What can hang from each mark
sivar: bevi bisupo popades zukep zulo
bevi: zukep
popades: zukep zulo
zulo: popades sivar
zukep: bevi popades zulo
bisupo: zukep

Every row comes from one small tree of marks. The marks that hang from a mark follow it in brackets, in alphabetical order. Every link used is in the known rows. Which tree was each row made from?
Known rows
sivar(bisupo popades(zulo) zukep(bevi)): [-0.46  2.19  1.61 -3.78  1.13 -0.43 -0.91  2.24  0.77  2.01  0.50 -0.17
 -0.92  1.37  0.55 -2.38 -2.25 -2.57 -3.39 -1.50  3.84]
popades(zulo(sivar(bevi bisupo zukep))): [-0.53  2.39  0.48 -4.66  1.14  0.46 -0.31  0.92  0.16  1.37  0.60 -1.93
 -2.52  0.19 -0.13 -1.96 -0.94 -1.69 -2.63 -0.47  3.05]
sivar(bevi(zukep) bisupo popades zulo): [-0.47  2.59  1.24 -4.11  2.30  2.73  1.32  1.04  0.67  0.01  1.02 -1.49
 -1.68  0.16  0.74 -3.90  0.05 -2.39 -2.87  1.27  3.48]
bisupo(zukep): [ 1.59  2.16  2.22 -1.34 -0.35  1.77 -0.06  3.63 -0.60  0.99  1.36  0.01
 -2.19  1.57  0.80 -1.01 -1.43 -2.65 -0.45 -0.43  0.96]
zukep(bevi zulo(popades sivar)): [ 2.58  3.46 -2.29 -5.06 -2.06  0.08  0.36  2.57  1.54 -0.30 -0.09  1.40
 -1.73  2.11 -0.36 -0.99 -3.57 -3.38  1.40 -0.99 -1.14]
sivar(bisupo zukep): [-0.36  1.61  0.70 -2.05 -0.09  1.23  0.33  1.81  0.33  0.96  0.85  0.09
 -2.35 -0.17  0.27 -2.43 -0.56 -1.79 -0.91 -0.42  2.23]
popades(zukep(bevi zulo(sivar(bisupo)))): [ 1.44  3.67 -0.69 -3.89 -0.54 -0.67  0.23  2.12  1.35  0.57  0.73 -0.91
 -2.21  1.38  0.28 -1.96 -3.82 -4.08  0.19 -2.18  1.36]
popades(zulo): [ 0.44  1.44  2.18 -2.77  1.07  0.32 -1.47  3.89 -0.77  0.85  0.68 -0.91
 -1.83  1.65  0.36  1.16 -2.17 -2.04  0.35  0.03  1.63]
sivar(bevi(zukep) bisupo): [-0.41  1.83  0.63 -1.84  1.12  1.75  2.34  1.28  0.28  0.03  0.54 -1.49
 -1.92  0.15 -0.07 -2.42 -0.03 -3.79 -0.72  0.41  1.85]
sivar(bevi): [ 0.78  1.54  0.63 -1.42  0.94  1.68 -0.28  2.07 -0.10 -0.27  0.80 -0.46
 -1.95  1.60 -0.08 -0.76 -0.79 -2.17 -0.81  0.37  1.25]
zukep(popades): [ 0.96  2.33  0.03 -1.50 -0.74  1.96 -0.63  2.20  0.34 -1.21  0.83  0.99
 -1.19  2.08  0.86 -0.51 -2.87 -1.89 -0.52  1.69  0.88]
zukep(bevi zulo): [ 1.27  2.32  0.10 -1.84 -0.34 -0.43 -0.72  3.53  0.66 -0.42  0.36  0.23
 -0.86  2.45  0.21 -1.00 -4.11 -4.44  1.43 -1.20  0.05]
popades(zukep(bevi)): [ 1.69  2.56  0.83 -1.18  0.14  0.59 -0.96  3.25 -0.08  0.62  1.24  0.47
 -1.21  2.00  0.88 -0.47 -2.50 -3.72  0.19 -2.16  1.53]
bevi(zukep(popades(zulo(sivar(bisupo))))): [-0.18  3.35  0.39 -4.94 -0.38  0.96  1.30  1.68  0.40 -0.20  0.27 -1.42
 -1.31  0.77  0.88 -0.94 -3.06 -2.88 -0.95  1.92  1.78]
popades(zulo(sivar(zukep))): [ 0.25  2.27  1.02 -4.39  0.13  0.44 -1.34  2.95 -1.02  1.37  0.60 -0.56
 -1.90  0.55  0.30 -0.35 -1.65 -1.21 -0.44 -0.22  1.78]
bevi(zukep(popades)): [ 0.32  2.54  0.20 -1.20 -0.52  2.40  0.86  2.31 -0.22 -1.22  0.70  0.50
 -0.59  1.23  1.07 -1.04 -2.15 -3.46  0.34  2.00  0.65]
bevi(zukep(popades(zulo(sivar)))): [ 0.39  3.34  0.44 -4.25 -0.33  1.24  0.19  2.59 -0.57 -0.57  0.35 -0.73
 -0.69  1.42  0.96  0.00 -3.20 -2.90 -0.11  2.00  1.00]
bevi(zukep(popades zulo(sivar))): [ 0.73  3.64 -1.28 -3.30 -1.18  1.57  0.78  2.02  0.23 -1.57  0.21 -0.27
 -0.84  1.24  0.53 -1.62 -3.63 -3.72  1.21  1.99 -0.31]
sivar(bevi bisupo zukep(popades(zulo))): [-1.25  2.29  0.47 -2.52  1.43  1.26 -1.09  0.49  0.88  0.37  1.17 -1.07
 -1.49  1.32  0.71 -2.25 -2.06 -2.71 -3.83  0.26  4.04]

Write each row's tree
[ 1.64  3.15 -1.77 -4.77 -0.08  2.05  1.18  0.22  1.14  0.87  1.06 -0.16
 -3.70  0.42 -0.11 -1.56  0.30 -1.68 -2.00 -1.12  1.97]
zulo(popades(zukep) sivar(bevi bisupo))
[ 0.28  3.06 -0.31 -4.98  0.05  0.78  2.25  1.62  0.53  0.32 -0.21 -1.39
 -1.99  0.11 -0.15 -3.02 -1.76 -2.48 -0.48  1.13  1.24]
bevi(zukep(zulo(sivar(bisupo popades))))
[ 1.28  4.10 -1.78 -4.14 -1.96 -0.37  0.34  1.06  2.51 -1.39  0.13  0.12
 -1.07  2.39  0.43 -2.43 -5.62 -3.82 -0.65  0.58  0.25]
zukep(bevi popades zulo(sivar(bisupo)))
[ 0.11  2.61 -0.70 -4.50  0.58  1.62  0.69 -0.38  0.67  0.87  0.41 -0.47
 -2.40  0.14 -0.30 -4.04  0.19 -0.32 -4.30  0.35  3.04]
zulo(sivar(bevi bisupo popades zukep))
[ 0.86  3.17 -0.49 -4.73 -0.99  0.22  0.65  0.82  1.27  1.01  0.14  0.77
 -1.34  0.81  0.19 -3.82 -1.87 -1.38 -3.08 -0.56  2.00]
zulo(sivar(bisupo popades zukep(bevi)))
[ 0.61  2.42 -0.66 -3.78  0.74  3.53 -1.03  1.49  0.62  0.17  1.61  1.17
 -2.32  0.29  0.50 -2.73  0.54 -1.71 -1.69 -0.51  2.15]
sivar(bevi zukep zulo(popades))
[ 0.79  3.51 -1.26 -2.89 -0.44  2.51  1.30  0.61  0.09 -1.59  0.45 -0.30
 -0.84  1.36  0.42 -1.86 -1.73 -2.97 -1.11  2.40  0.60]
zulo(sivar(bevi(zukep(popades))))
[ 0.41  3.15 -1.10 -1.17 -0.87  0.61 -1.45  2.07  1.17 -0.95  0.80  1.43
 -0.03  2.30  0.88 -2.75 -4.75 -4.47 -0.53 -0.74  0.93]
sivar(zukep(bevi popades zulo))
[ 1.16  2.67  1.75 -3.51  1.82  2.66 -1.72  3.13 -0.37  0.77  1.95 -0.08
 -2.13  1.01  1.56 -1.47 -0.90 -0.69 -1.95 -0.28  3.40]
sivar(popades(zukep) zulo)
[ 1.24  2.73 -2.14 -4.35 -0.82  2.38  0.35  0.62  0.31  0.40  0.59  1.28
 -2.59  0.35 -0.53 -2.09  0.59 -1.10 -1.58 -0.38  0.80]
zulo(popades sivar(bevi zukep))
[ 1.76  3.79  0.31 -1.14 -1.14  0.64 -0.82  3.03  1.25 -0.58  1.25  0.68
 -0.42  3.50  1.27 -2.34 -5.52 -5.52 -1.01 -0.73  0.48]
bisupo(zukep(bevi popades zulo))
[ 1.10  2.35  2.01 -2.19  1.28 -0.38 -2.15  3.98 -0.45  1.41  1.27 -0.79
 -1.10  2.40  1.06  0.71 -3.29 -3.96 -0.08 -2.63  2.56]
popades(zukep(bevi) zulo)
[ 0.80  2.17 -0.98 -2.84 -0.35  1.78  1.33  3.12  0.15 -0.06  0.34  0.69
 -1.89  0.60 -0.19 -1.03 -1.21 -4.25  2.23 -0.12 -0.25]
bevi(zukep(zulo(popades)))
[-0.37  1.73  1.75 -3.03  2.87  1.49  0.06  2.31 -1.07  0.88  0.50 -1.72
 -0.99  1.49  0.09 -0.99 -0.42 -2.99 -2.26  0.50  3.11]
sivar(bevi(zukep) popades(zulo))
[ 1.76  2.79  0.20 -3.97  0.50  3.13 -1.21  3.21  0.19  0.62  2.00  0.86
 -2.93  0.64  1.39 -0.51 -0.56 -1.66  0.08 -0.99  1.98]
sivar(zulo(popades(zukep)))
[ 0.90  2.57 -0.16 -4.12 -0.47  1.60 -0.39  1.66 -0.54  0.86  0.35  0.90
 -1.78  0.44  0.17 -2.39 -0.58  0.30 -2.12  0.60  1.62]
zulo(sivar(popades zukep))
[ 0.15  2.67 -0.31 -4.63  0.90  3.28  2.01  1.23  1.33 -0.17  1.05 -0.44
 -2.55 -0.22  0.54 -2.95  0.56 -3.36 -0.99  0.52  1.98]
sivar(bevi(zukep) bisupo zulo(popades))
[ 1.64  2.97 -0.32 -3.61  1.35  1.92 -0.37  1.01 -0.47  0.74  1.07 -0.63
 -2.40  1.43  0.03 -1.69 -0.19 -0.63 -3.08 -0.16  2.70]
zulo(sivar(bevi popades(zukep)))
[ 2.39  3.61 -1.29 -4.35 -0.75  1.83  0.67  1.84  0.74  0.56  0.93 -0.09
 -3.06  1.74 -0.41 -2.25 -1.48 -3.20 -1.07 -0.85  0.04]
bisupo(zukep(zulo(popades sivar(bevi))))
[ 1.22  3.12 -0.84 -1.65 -0.95  0.25 -1.17  2.51  1.46 -1.56  0.49  0.89
 -0.18  3.15  0.83 -1.40 -5.51 -4.62  0.27  0.10  0.20]
zukep(bevi popades zulo)
[-0.72  3.05 -0.04 -2.95  0.91  3.06 -0.75  0.09  1.55 -0.89  1.82 -0.23
 -1.61  0.56  1.37 -4.20 -1.65 -2.09 -3.64  1.15  3.56]
sivar(bevi bisupo zukep(popades) zulo)
[ 1.92  3.15 -1.27 -5.11 -1.13  1.63  1.20  1.36  0.91  1.17  0.96  0.48
 -3.69  0.13  0.13 -0.89 -0.40 -1.25 -0.60 -0.93  1.42]
zulo(popades(zukep) sivar(bisupo))
[-0.71  2.89 -0.92 -1.63  0.74  1.75  1.59  0.46  1.38 -1.37  0.56 -1.39
 -1.18  1.17  0.32 -3.19 -2.77 -5.13 -1.03  1.33  1.81]
sivar(bevi(zukep(popades zulo)) bisupo)
